Each row was made from one path, in order. Every step used is in the known rows, and no mark comes twice. Write each row's path.
Known rows
terak/veki: [-12.2   0.2 -25.5 -13.5  -3.2 -23.3   2.9  12.1 -14.9  -8.0  32.4  26.3
 -34.3  -2.8   5.2  10.4 -22.1 -14.7 -25.3  11.7 -30.1   5.9]
nugu/gepopu/bupa: [-28.2   1.4  -6.8 -18.2 -13.9 -11.2  13.0 -16.3 -15.9  -2.5  24.7  -8.9
 -27.5  18.0  23.7   5.6 -29.6 -11.2 -23.8  11.0   0.0 -15.2]
gali/kune: [  0.0  25.7 -12.9 -17.8   2.6   3.4  -0.5  20.5 -26.2 -12.5   0.7   2.7
 -35.5 -15.8  23.1  -2.3 -51.4   3.3 -16.4  -7.7  -3.1  -8.1]
nugu/gepopu/bupa/kune/gali: [ -6.0  24.2 -25.2  -7.9  -8.8  -1.3  31.4   0.3 -23.4 -58.5   8.0  -4.0
 -16.7  10.6  33.6  25.7 -35.7 -13.9 -13.9  12.9   8.9  16.9]
bupa/terak/veki/gali: [  1.0  18.0 -32.7 -30.3  -2.3  -9.2   0.0  27.5 -36.6 -28.6  11.5  18.1
 -50.0  -9.6  28.3  13.3 -37.2 -35.4 -24.3   9.1 -10.6  -3.6]
bupa/kune: [ -7.1  21.4 -25.4  -2.9  -7.6   1.4  12.9  11.0 -10.7 -35.6   7.7  11.9
 -27.5 -14.4  41.0   6.0 -40.6  -8.0 -21.4   3.0  -5.7   8.3]
nugu/gepopu/bupa/terak/veki/kune: [  4.6  11.6 -29.3 -10.3   3.7  -6.7   7.1  14.6 -31.2 -28.9  31.1  25.7
 -38.4 -12.9  22.1   1.3 -16.0  -7.8 -21.0  -6.2 -14.6   6.1]
terak/veki/gali: [ -4.8   9.8 -25.5 -34.4  -9.0  -5.9   1.5  27.0 -29.0 -23.7  15.2  10.6
 -53.1  -2.0  18.1  13.5 -32.1 -33.8 -27.5  16.2  -6.0  -8.4]
bupa/gali: [ -2.5  11.0  -5.8  -4.2 -15.4 -19.3  15.8   6.0  -3.0 -37.7  19.2   3.0
 -17.5   0.7  27.3  16.4 -49.6  -5.5 -21.4   9.9  -1.6  11.4]
kune/veki/gali/bupa/terak/gepopu/nugu: [-47.5  10.1  11.6 -27.2   4.5 -19.6  16.7  17.2 -11.1 -32.0  21.2  14.9
 -38.4  12.3  33.5   3.8 -18.4  -9.3 -38.2  30.0  -6.6 -18.5]
veki/kune/gali/bupa/terak/gepopu: [ -8.4  30.7   4.0 -10.8  11.8 -18.6  16.8  -3.5 -37.0 -39.2   0.1  15.4
 -16.7   6.1  29.2 -30.9 -28.8   0.5 -26.8   3.1   2.4  11.0]
kune/gali/bupa: [ -7.0  33.3   8.6 -13.0   0.4 -19.5   3.1  17.2  -9.3 -35.2   3.7 -15.8
 -32.1  24.0  21.4  15.0 -43.0  -5.7 -28.3   9.3  17.6  -3.7]
gepopu/terak/veki/kune/gali/bupa: [  0.1  35.6   1.0  -6.9   3.3 -14.4   4.1  24.9 -12.1 -40.1  12.5  -3.4
 -33.6  20.1  22.1  18.2 -30.2 -12.7 -25.9  11.3   6.7   1.2]
gali/bupa/kune/terak: [ -8.9  14.0 -21.0  -1.1  23.4  -3.3   4.8  16.4 -11.8 -33.9  18.1  22.5
 -16.2 -10.3  31.0  -1.7 -35.8   5.1 -15.6  -2.7  14.2  10.5]
kune/gali/bupa/terak: [  0.6  42.8 -11.7  -7.3  12.5 -24.0  -0.7  15.1 -24.8 -38.7   2.0   4.5
 -26.9   2.0  41.6   9.8 -51.9  -8.5 -20.3  -5.9   3.6   3.4]
nugu/gepopu: [-26.3  -4.6   2.2  -6.0  -4.5 -23.4  13.8  -7.1  -7.9 -11.7  33.3 -17.3
 -20.7  14.7   3.3  -6.4 -29.1   2.6 -16.7  -7.9  -2.7 -17.7]
veki/kune/bupa/terak/gepopu: [ -9.7  20.3 -10.9 -15.6   8.7 -25.1  15.5 -14.9 -47.0 -41.2  19.6  23.8
 -23.2   4.5  17.7 -38.9 -28.4  -1.6 -22.6   0.6  -6.4   4.4]
nugu/gepopu/terak/veki: [-23.2  -0.3 -20.7   1.6  -2.2 -27.9   9.0   4.5  -7.5  -2.2  45.3  20.5
 -19.5   9.4   6.4  13.8 -14.9 -25.2 -16.1  14.7 -43.2  -1.7]
gepopu/bupa/terak/veki: [ -5.1  12.7 -38.9 -11.7   2.4 -23.3   1.6   6.4 -29.6 -10.1  24.1  38.1
 -30.8  -9.7  27.6  13.7 -29.0 -22.6 -23.1   8.5 -35.7  13.9]
bupa/gali/kune/terak: [  1.0   9.7 -21.1  -7.8  23.9  -1.0   7.6  18.3 -23.1 -30.9  19.3  22.7
 -11.4 -18.5  19.8   0.0 -46.6  12.1  -5.7  -7.8  11.1  12.1]
terak/gepopu/bupa/kune/veki: [-23.6  22.5 -39.2 -17.6   5.2  -6.1  16.6   5.8 -30.0 -43.6  24.8  25.5
 -22.7   1.9  24.0  17.2 -28.0 -13.2 -20.5  24.6 -21.7   7.6]
gepopu/nugu: [-52.2  -5.2  10.4 -26.0  -9.6 -13.5  12.0  19.8  13.8 -14.7  35.8   4.2
 -47.5   8.0  28.6  21.8 -19.9  -2.9 -35.3  27.1  -0.6 -28.9]
kune/gali: [-13.7  19.9 -13.8 -21.7  -3.1 -11.6  19.9   9.9 -18.3 -47.5  18.5  -5.2
 -27.5  13.7  15.8  22.0 -35.4  -7.2 -15.9  14.2  14.1   2.0]
terak/veki/gali/kune: [ 12.2  25.9 -24.7 -27.4   0.3   8.1  -1.6  33.8 -40.4 -20.3  -4.8   8.2
 -47.5 -18.3  22.5   5.5 -48.8 -17.9 -19.1  -1.8  -7.9  -4.3]

Which path is each row?
[  7.5  30.6 -16.4 -30.5  -1.1  13.5  -1.4  31.7 -37.5 -22.4  -9.1  -3.3
 -48.4 -16.2  29.2   1.8 -55.5 -12.6 -18.3  -3.6   7.4 -13.8]
veki/gali/kune
[ -4.3  29.2 -28.5 -13.3  -9.0   2.8  27.8   5.4 -23.7 -58.7   4.8   2.6
 -22.3   6.1  39.0  28.7 -38.1 -16.0 -16.6  18.1  10.3  18.0]
gepopu/bupa/kune/gali
[ 15.5  32.2 -31.7 -27.5   2.0   9.0  -2.3  29.6 -48.3 -20.3  -9.3  14.5
 -45.8 -20.9  35.1   8.1 -52.2 -22.9 -18.2  -1.8 -10.4  -0.4]
gepopu/bupa/terak/veki/gali/kune
[ 18.2  12.5 -22.1  -4.4 -12.9 -28.6  14.7   4.1 -23.9 -63.6  38.4  12.5
 -27.9   7.2   9.0  13.2 -43.8 -10.4 -18.8   4.2  -7.9  17.1]
terak/veki/kune/bupa/gali
[ -8.5   8.9 -22.1 -15.6  28.7   2.2   1.3  19.4 -25.8 -18.6  21.1  22.5
 -20.8 -18.1  15.9  -6.8 -39.7  13.0  -6.9  -8.8  12.6  -0.6]
gali/kune/terak
[ -3.7  12.2 -24.7 -24.8  26.0   9.0   0.7  27.1 -33.8 -25.7  14.2  18.3
 -29.8 -18.4  20.2  -4.2 -42.5   2.1  -8.2  -6.1  19.7  -4.7]
veki/gali/kune/terak
[  1.3   7.8 -23.4 -16.6  -0.1  -2.9   4.6  24.0 -21.0 -27.4  33.4  24.4
 -46.5 -12.4  12.0   1.7 -13.4  -4.3 -24.8   1.3  -9.1   1.9]
terak/veki/kune
[ -1.5   8.7 -38.5 -29.6   1.1   3.6   5.9  24.4 -35.1 -31.0  14.8  24.4
 -43.4  -8.5  28.2  15.4 -29.6 -33.5 -22.9  16.7  -1.0   4.2]
gepopu/bupa/kune/terak/veki/gali
[ -7.1  28.1 -23.1 -12.8  -7.9   1.6  33.1  -1.6 -28.5 -59.6   1.4   6.3
 -16.5   8.7  36.7  16.4 -33.6 -14.1 -18.4  20.9   8.6  22.2]
terak/gepopu/bupa/kune/gali
[-16.2  29.2  -2.2 -18.4  13.2 -22.2  10.1   0.3 -40.0 -32.4   2.1  17.6
 -21.3   7.3  27.0 -26.5 -33.3  -9.5 -28.3   9.5  -7.0   2.3]
kune/veki/gali/bupa/terak/gepopu
[ -6.5   5.6  -4.6  -2.7 -21.1 -18.1  22.5 -10.8  -8.1 -30.1  20.3  -5.1
 -10.8  12.2  30.6  18.5 -45.7 -10.7 -21.2  12.5  -2.4  10.5]
nugu/gepopu/bupa/gali
[  1.5  -3.8 -32.9  -2.1  14.6 -15.9  10.2  10.0 -27.5 -17.1  30.9  34.7
 -12.2 -10.0   5.9   8.6 -27.0  -5.4 -11.7   0.9 -24.1  23.2]
nugu/gepopu/bupa/gali/kune/terak/veki
[-12.6  20.7 -21.7  -8.2 -12.3   5.9  22.0  -8.7 -23.3 -29.7  -1.2  18.4
 -20.7  -5.2  48.8  -5.5 -32.7 -13.7 -27.8  17.0  -6.9  15.0]
terak/gepopu/bupa/kune
[-17.2   7.3  -4.2 -22.7  19.9  -1.4  17.1   0.1 -40.6 -23.9   7.2  23.6
 -15.1  -4.8  13.3 -38.6 -26.5   5.3 -18.2   6.1   9.4   4.7]
veki/gali/kune/terak/gepopu
[  7.3  30.7 -33.9 -14.8   9.6 -25.0  -1.2   5.5 -43.0 -50.5  32.1  18.9
 -41.5  -5.3  26.2  -4.5 -45.3  -8.3 -14.4 -14.2  -3.1  -4.7]
veki/kune/bupa/terak
[  6.6  24.3 -24.5 -21.4  -0.1 -21.8  -1.7   2.9 -41.9 -39.5  28.0   0.9
 -44.5   9.1   1.2  -4.8 -53.8  -5.2 -14.4  -6.9  -3.2 -12.9]
gali/kune/bupa
[-21.2   6.6 -25.9  -5.5  -2.8 -22.3   4.0  11.6  -8.0  -2.7  40.1  30.3
 -27.3   2.9  14.0  18.0 -18.0 -28.3 -20.0  22.4 -41.6   0.3]
gepopu/terak/veki
[-37.7   8.6  -1.5   1.2  -4.4 -19.2  12.2  -3.4   2.0  -4.5  41.5  -5.9
 -14.9  19.0  20.2   7.4 -25.5 -19.0 -11.0  11.8 -17.8 -24.8]
nugu/gepopu/terak
[  6.5  24.4 -29.6 -16.0   5.2  -7.0  19.7  21.5 -32.4 -61.5  22.8  15.4
 -32.2  -1.5  17.6  20.9 -23.5  -8.8 -14.2   4.9   3.6  16.6]
bupa/terak/veki/kune/gali
[  2.8   0.9 -36.3  -7.3  14.5 -12.1   6.8  15.0 -27.6 -17.4  27.5  41.5
 -17.4 -14.3  11.5  11.7 -28.9  -7.5 -14.1   6.2 -22.7  24.5]
gepopu/bupa/gali/kune/terak/veki
[-11.3  15.9 -24.2  -1.3 -13.4   2.4  19.5  -5.8 -15.7 -28.3   8.6   4.0
 -21.4  -2.4  44.4   8.1 -36.4 -13.2 -21.6   5.6  -6.3   7.6]
nugu/gepopu/bupa/kune
[ 13.9  15.4 -22.6  -0.3 -12.8 -28.0  15.2   3.8 -20.6 -61.3  42.3  14.4
 -24.5  10.3  13.5  17.0 -41.8 -17.0 -16.1   9.7 -13.4  14.3]
gepopu/terak/veki/kune/bupa/gali
[  9.8  26.5  -8.4 -10.0  -7.4   2.0  14.9   5.7 -30.9 -25.8  -8.3   7.6
 -17.4 -10.3  34.6  -1.0 -55.8  -2.0 -18.7   4.0  -5.9  14.4]
terak/gepopu/bupa/gali/kune
[-17.1  25.2   6.7  -9.9   9.8 -24.7  10.4  -8.5 -31.0 -21.0   0.6  16.5
 -16.0   5.5  29.3 -35.6 -33.1  -0.7 -29.4   4.3  -6.0   4.7]
gali/bupa/terak/gepopu
[  4.5  32.6   1.1 -10.8   3.0 -14.7   3.5  25.1 -15.3 -42.6   8.7  -5.2
 -36.9  17.4  17.8  14.5 -32.1  -6.1 -28.6   6.2  12.2   4.0]
terak/veki/kune/gali/bupa
[-13.2  25.0 -33.5 -37.0  -2.8   5.6  13.0  20.1 -41.3 -48.8   9.1  11.1
 -43.3   2.2  30.5  15.2 -34.8 -32.4 -24.9  26.0  -0.6  -6.0]
terak/gepopu/bupa/kune/veki/gali
[ -6.7   7.7 -35.4  -6.6   2.7 -27.3   4.9   1.0 -29.4  -9.8  27.5  31.3
 -25.4  -5.2  22.3  11.0 -26.6 -20.4 -20.5   3.3 -37.0  12.6]
nugu/gepopu/bupa/terak/veki
[-39.4   6.8   7.8 -21.7   2.1 -21.0  19.1   5.3 -17.0 -30.3  24.7  17.7
 -35.3   6.8  28.6  -7.8 -23.7  -0.5 -31.7  18.9 -10.2 -14.8]
gali/kune/bupa/terak/gepopu/nugu
[ -5.6  16.3 -22.7  -7.6  21.6   1.7   4.4  21.8 -17.6 -38.7  13.1  19.4
 -22.2 -10.5  33.6   0.2 -37.7  -2.4 -16.4  -0.8  19.2   7.7]
veki/gali/bupa/kune/terak
[ -0.4  33.1 -11.3   3.1  -4.7  -3.7   4.3  16.6  -6.2 -34.3  -3.7   2.7
 -28.9  -4.4  44.2   5.0 -45.7  -7.7 -28.5   0.9  -0.4   7.7]
gali/bupa/kune
[-41.2   3.0   8.2 -22.9   0.6 -20.5  20.9   5.5 -13.9 -36.6  33.6  19.6
 -39.4   9.0  28.0  -8.1 -13.9  -0.6 -34.4  21.1  -4.9 -16.0]
veki/kune/bupa/terak/gepopu/nugu
[ -2.8  28.4 -25.7  -9.5  -4.7  -1.6  26.8  12.0 -19.5 -63.6   7.5   1.5
 -21.3   2.5  31.2  24.4 -38.8 -10.1 -14.1  11.3   9.5  17.4]
bupa/kune/gali
